Every row comes from one small tree of marks. The marks that hang from a mark follow it in brackets, in the order of their numbers. Every link used is in the known rows. Which tree was each row made from?
Known rows
Z_499[Z_17 Z_541]: 0.78 0.93 -3.28 1.98 -0.27 4.73 -2.17 4.11 0.89 -1.67 0.08 -4.42 -0.46
 -0.02 -0.85 2.57 0.54 -0.76 0.16 3.63 3.73 3.28
Z_541[Z_499[Z_17[Z_116 Z_221 Z_331]] Z_619]: 0.93 -1.42 1.33 4.87 -0.26 -2.43 -1.03 -0.37 -0.51 -2.00 1.19 0.20 -1.25
 0.88 1.43 0.07 0.36 -4.30 1.88 0.40 -1.17 -1.07
Z_17[Z_116 Z_221 Z_331 Z_433 Z_499]: 0.45 0.57 1.60 -5.89 -0.48 -3.24 1.86 -1.61 -1.38 3.31 -1.64 3.63 -0.76
 -1.76 0.53 -3.36 1.53 0.90 0.67 -2.48 -2.25 -1.60
Z_116[Z_17[Z_221 Z_331 Z_433 Z_499]]: -0.56 0.58 2.00 -4.31 -0.60 -1.08 2.84 -3.23 -1.69 -3.98 -0.94 3.95 1.19
 -1.75 -0.05 -3.84 -0.78 0.70 -0.62 -2.31 -1.75 -1.63
Z_433[Z_17[Z_221]]: -0.99 2.43 -1.87 3.11 1.96 -0.20 1.05 0.99 0.37 -2.43 -0.38 -1.79 1.62
 -0.17 -2.40 2.33 0.39 0.68 -1.35 -1.51 1.64 -0.81
Z_433[Z_17]: -1.13 2.50 -2.95 4.27 0.83 0.47 0.91 3.83 0.31 -1.01 -0.34 -3.27 2.10
 -0.07 -2.55 3.87 0.40 0.22 0.18 -0.77 2.63 -0.62
Z_619[Z_541[Z_499[Z_17[Z_221]]]]: -0.91 -1.64 -0.03 0.84 1.45 0.80 -2.71 1.63 1.80 -4.10 1.14 -2.35 1.30
 2.45 -1.12 1.98 -3.36 -0.22 -1.82 2.20 2.56 1.55
Z_541[Z_499[Z_17[Z_221 Z_331]] Z_619]: 0.20 -1.52 0.56 5.18 0.48 -1.66 -1.18 1.50 -0.84 -6.39 1.23 -1.61 -0.72
 0.33 -0.10 0.50 -1.57 -4.30 0.84 1.25 -0.87 -0.41
Z_331[Z_17[Z_499]]: -1.48 1.68 -1.82 1.96 -0.69 2.41 1.60 -0.32 0.54 2.98 0.13 -0.06 0.88
 -2.54 -0.87 -0.60 -2.76 2.76 -2.61 0.34 -0.66 0.99
Z_17[Z_221]: -0.91 1.57 -2.19 0.55 1.95 0.99 0.50 2.24 -0.01 -1.95 -0.51 -3.15 1.16
 -3.73 -1.90 0.12 0.02 0.23 -1.94 0.44 0.44 0.09
Z_619[Z_541[Z_499]]: -1.59 -1.45 -0.83 1.06 0.58 -0.05 -2.31 5.07 2.37 -1.59 1.29 -4.96 2.85
 1.33 -1.71 4.37 -3.25 0.27 -0.29 1.62 1.75 0.07
Z_499[Z_17[Z_116 Z_331 Z_433] Z_541]: 2.15 -0.09 -0.46 -3.28 -1.21 2.11 -0.94 2.25 -0.39 0.59 -0.73 0.89 -2.01
 1.26 0.65 0.04 4.26 -2.07 4.16 0.55 2.08 2.13
Z_331[Z_17[Z_116]]: -0.81 1.82 -2.07 3.02 -0.16 3.06 1.73 -0.58 0.21 4.35 0.14 0.37 0.72
 -2.78 -0.04 -0.13 1.81 0.66 -0.32 -0.30 -0.46 0.65
Z_541[Z_499[Z_17[Z_116 Z_221]]]: 0.38 -0.21 -0.71 1.93 0.05 -0.43 -1.52 -0.05 1.34 1.08 0.71 -0.42 -0.82
 -0.41 0.23 -0.40 -0.79 -1.23 -0.53 1.76 0.92 0.35
Z_499[Z_17[Z_116 Z_331] Z_541[Z_619]]: 1.78 -0.97 -0.59 4.79 -0.92 1.75 -1.18 1.96 -1.06 -0.37 0.44 -2.19 -1.34
 1.66 1.60 2.54 3.58 -4.01 3.83 1.56 1.35 1.46
Z_433[Z_17[Z_116 Z_499]]: -0.43 1.97 -1.19 2.83 -1.02 -1.51 1.37 0.06 0.58 6.41 -0.87 -0.05 1.07
 0.76 -0.49 1.99 -0.27 1.92 0.08 -1.63 1.00 -1.53
Z_17[Z_116 Z_221 Z_331 Z_499]: 0.14 0.84 0.70 -1.39 -0.45 -2.85 1.60 -2.48 -0.57 2.87 -1.40 2.09 -0.08
 -2.08 0.56 -2.18 0.69 -0.21 0.41 -1.49 -1.49 -1.09
Z_619[Z_541[Z_499[Z_17[Z_116]]]]: -0.55 -1.86 -0.27 1.66 -0.53 0.93 -2.58 2.52 2.06 1.98 1.07 -1.95 1.35
 2.78 0.39 2.99 -1.38 -0.81 0.60 2.18 2.87 1.15
Z_541[Z_499[Z_17[Z_331]] Z_619]: 0.13 -1.30 -0.42 6.56 -0.80 -0.49 -1.35 4.43 -0.48 -4.71 1.54 -2.93
 -0.23 0.30 0.12 1.82 -1.47 -4.71 2.21 1.96 -0.01 0.01

Write each row's tree
1.07 -0.01 0.72 -1.92 -1.30 -1.55 -0.48 -2.46 0.25 2.29 -1.20 0.73 -1.20
 0.87 1.00 -0.44 1.18 0.16 1.25 -0.33 -0.15 0.14 | Z_17[Z_116 Z_221 Z_331 Z_499[Z_541]]
-0.40 0.88 1.12 -4.21 0.37 0.28 2.56 -4.25 -0.44 5.77 -0.58 4.68 -0.79
 -1.81 0.63 -3.81 -0.07 4.00 -2.56 -2.10 -2.83 -0.79 | Z_331[Z_17[Z_116 Z_221 Z_433 Z_499]]
-0.39 1.23 0.33 -2.98 1.58 1.74 2.44 -2.46 -0.50 2.98 -0.22 3.15 -0.53
 -2.34 0.01 -2.72 2.58 2.03 -1.33 -2.06 -2.07 -0.15 | Z_331[Z_17[Z_116 Z_221 Z_433]]
0.72 -1.12 0.82 1.45 0.59 -1.16 -1.40 -0.96 -0.15 3.90 0.42 -2.77 -0.99
 0.83 1.80 1.83 0.12 1.57 -0.99 0.53 -1.68 -0.76 | Z_17[Z_116 Z_221 Z_499[Z_541[Z_619]]]
0.58 0.84 0.54 -4.71 0.92 -1.78 1.74 0.09 -1.42 0.31 -1.48 2.23 -0.09
 -2.29 -0.21 -2.36 3.94 -1.21 2.04 -2.44 -1.35 -1.36 | Z_17[Z_116 Z_221 Z_331 Z_433]
1.02 -0.67 1.20 -2.93 -0.43 -2.18 -0.50 -0.12 0.04 -1.04 0.02 3.00 -1.67
 0.58 0.62 -2.19 1.20 -2.74 2.12 -0.38 -0.16 -0.59 | Z_541[Z_499[Z_17[Z_116 Z_221 Z_331 Z_433]]]
1.21 0.69 0.44 -3.58 0.50 0.07 1.43 -0.47 -1.72 -0.49 -1.17 3.48 -0.96
 -1.20 0.27 -3.14 3.68 -1.90 1.79 -1.46 0.31 0.50 | Z_499[Z_17[Z_116 Z_221 Z_331 Z_433]]
-0.34 0.95 -0.31 -1.27 -0.30 -1.79 1.17 -0.52 -0.76 -1.17 -1.01 0.11
 0.45 -2.67 -1.09 -1.68 -1.34 -0.08 -0.82 -0.61 -0.98 -0.59 | Z_17[Z_221 Z_331 Z_499]
-0.01 -0.21 0.99 -0.15 -1.49 0.37 0.55 -4.22 -0.24 -4.79 -0.18 1.15 0.61
 0.42 0.31 -0.84 -0.79 -0.14 0.02 -0.06 0.13 0.22 | Z_116[Z_17[Z_221 Z_331 Z_499[Z_541]]]
-0.44 -0.89 0.03 4.54 -0.94 1.73 -0.50 0.03 -0.29 -1.65 1.27 -3.62 1.24
 0.49 1.13 2.56 -1.96 1.14 -0.94 1.43 -0.53 -0.26 | Z_116[Z_17[Z_499[Z_541[Z_619]]]]
0.30 -0.48 1.96 -5.02 -1.23 -0.17 0.68 -3.25 -0.94 -4.66 -0.41 2.74 0.02
 0.85 0.49 -2.04 -0.28 0.99 0.31 -1.18 -0.81 -0.46 | Z_116[Z_17[Z_221 Z_331 Z_433 Z_499[Z_541]]]
-0.24 -2.23 2.09 -4.08 0.64 -0.94 -1.57 1.69 0.51 -6.19 0.59 1.27 0.54
 3.27 -0.92 0.02 -1.41 -1.69 0.71 0.02 1.43 0.65 | Z_619[Z_541[Z_499[Z_17[Z_221 Z_331 Z_433]]]]
0.34 0.16 1.15 -4.89 -0.16 1.43 0.32 -4.28 0.80 5.31 -0.39 3.37 -2.16
 0.79 1.25 -1.79 0.42 4.26 -1.75 -0.92 -1.76 0.59 | Z_331[Z_17[Z_116 Z_221 Z_433 Z_499[Z_541]]]
-0.32 0.54 0.27 -4.58 0.47 2.22 0.18 -2.20 0.89 0.90 -0.02 1.64 -1.69
 0.26 -0.28 -1.34 -1.35 4.40 -2.80 -0.16 -1.43 1.14 | Z_331[Z_17[Z_221 Z_433 Z_499[Z_541]]]
0.37 -1.40 2.03 -0.51 -1.59 0.10 0.52 0.09 -1.84 -3.70 0.36 -0.18 0.15
 1.43 1.45 0.41 -0.13 -0.23 1.96 -0.57 -1.66 -1.13 | Z_116[Z_17[Z_331 Z_433 Z_499[Z_541[Z_619]]]]
-0.74 0.94 -0.37 -5.62 1.13 -0.83 1.02 1.25 -0.47 1.31 -1.03 0.03 0.19
 -2.54 -1.03 -2.39 -1.58 3.33 -2.82 -0.80 -1.32 -1.18 | Z_17[Z_221 Z_433 Z_499]
-0.38 -1.91 0.86 0.63 0.89 -0.06 -2.58 -0.32 1.80 0.31 0.90 -0.73 0.91
 3.03 0.02 1.58 -1.46 -0.45 -0.61 1.39 2.15 0.75 | Z_619[Z_541[Z_499[Z_17[Z_116 Z_221]]]]
-1.08 -1.57 -1.22 1.87 0.10 1.74 -2.78 4.38 2.12 -2.43 1.37 -3.81 1.82
 2.28 -1.25 3.37 -3.25 -0.73 -0.67 3.07 3.23 1.70 | Z_619[Z_541[Z_499[Z_17]]]
0.21 -1.27 -0.66 6.43 -0.37 -0.22 -1.77 3.20 0.38 1.89 1.75 -3.17 -0.40
 0.14 1.43 2.40 -0.52 -2.55 1.09 2.38 -0.12 -0.58 | Z_541[Z_499[Z_17[Z_116]] Z_619]
0.73 0.87 -0.58 -3.48 1.20 1.45 0.59 0.35 -0.80 1.83 -0.87 1.66 -0.91
 -1.70 0.12 -2.59 2.75 0.37 -0.60 -0.28 0.88 0.61 | Z_499[Z_17[Z_116 Z_221 Z_433]]
0.05 1.49 0.97 1.58 -0.74 -4.08 2.35 -3.34 -0.73 2.34 -1.49 3.14 0.38
 1.58 -0.25 0.12 1.09 0.12 0.93 -3.32 -0.06 -1.98 | Z_433[Z_17[Z_116 Z_221 Z_331 Z_499]]
0.27 -0.81 1.13 3.18 0.22 1.07 -0.07 -4.60 0.01 4.15 0.82 0.32 -1.63
 1.09 1.95 0.46 -0.24 2.63 -1.98 -0.14 -2.77 0.20 | Z_331[Z_17[Z_116 Z_221 Z_499[Z_541[Z_619]]]]
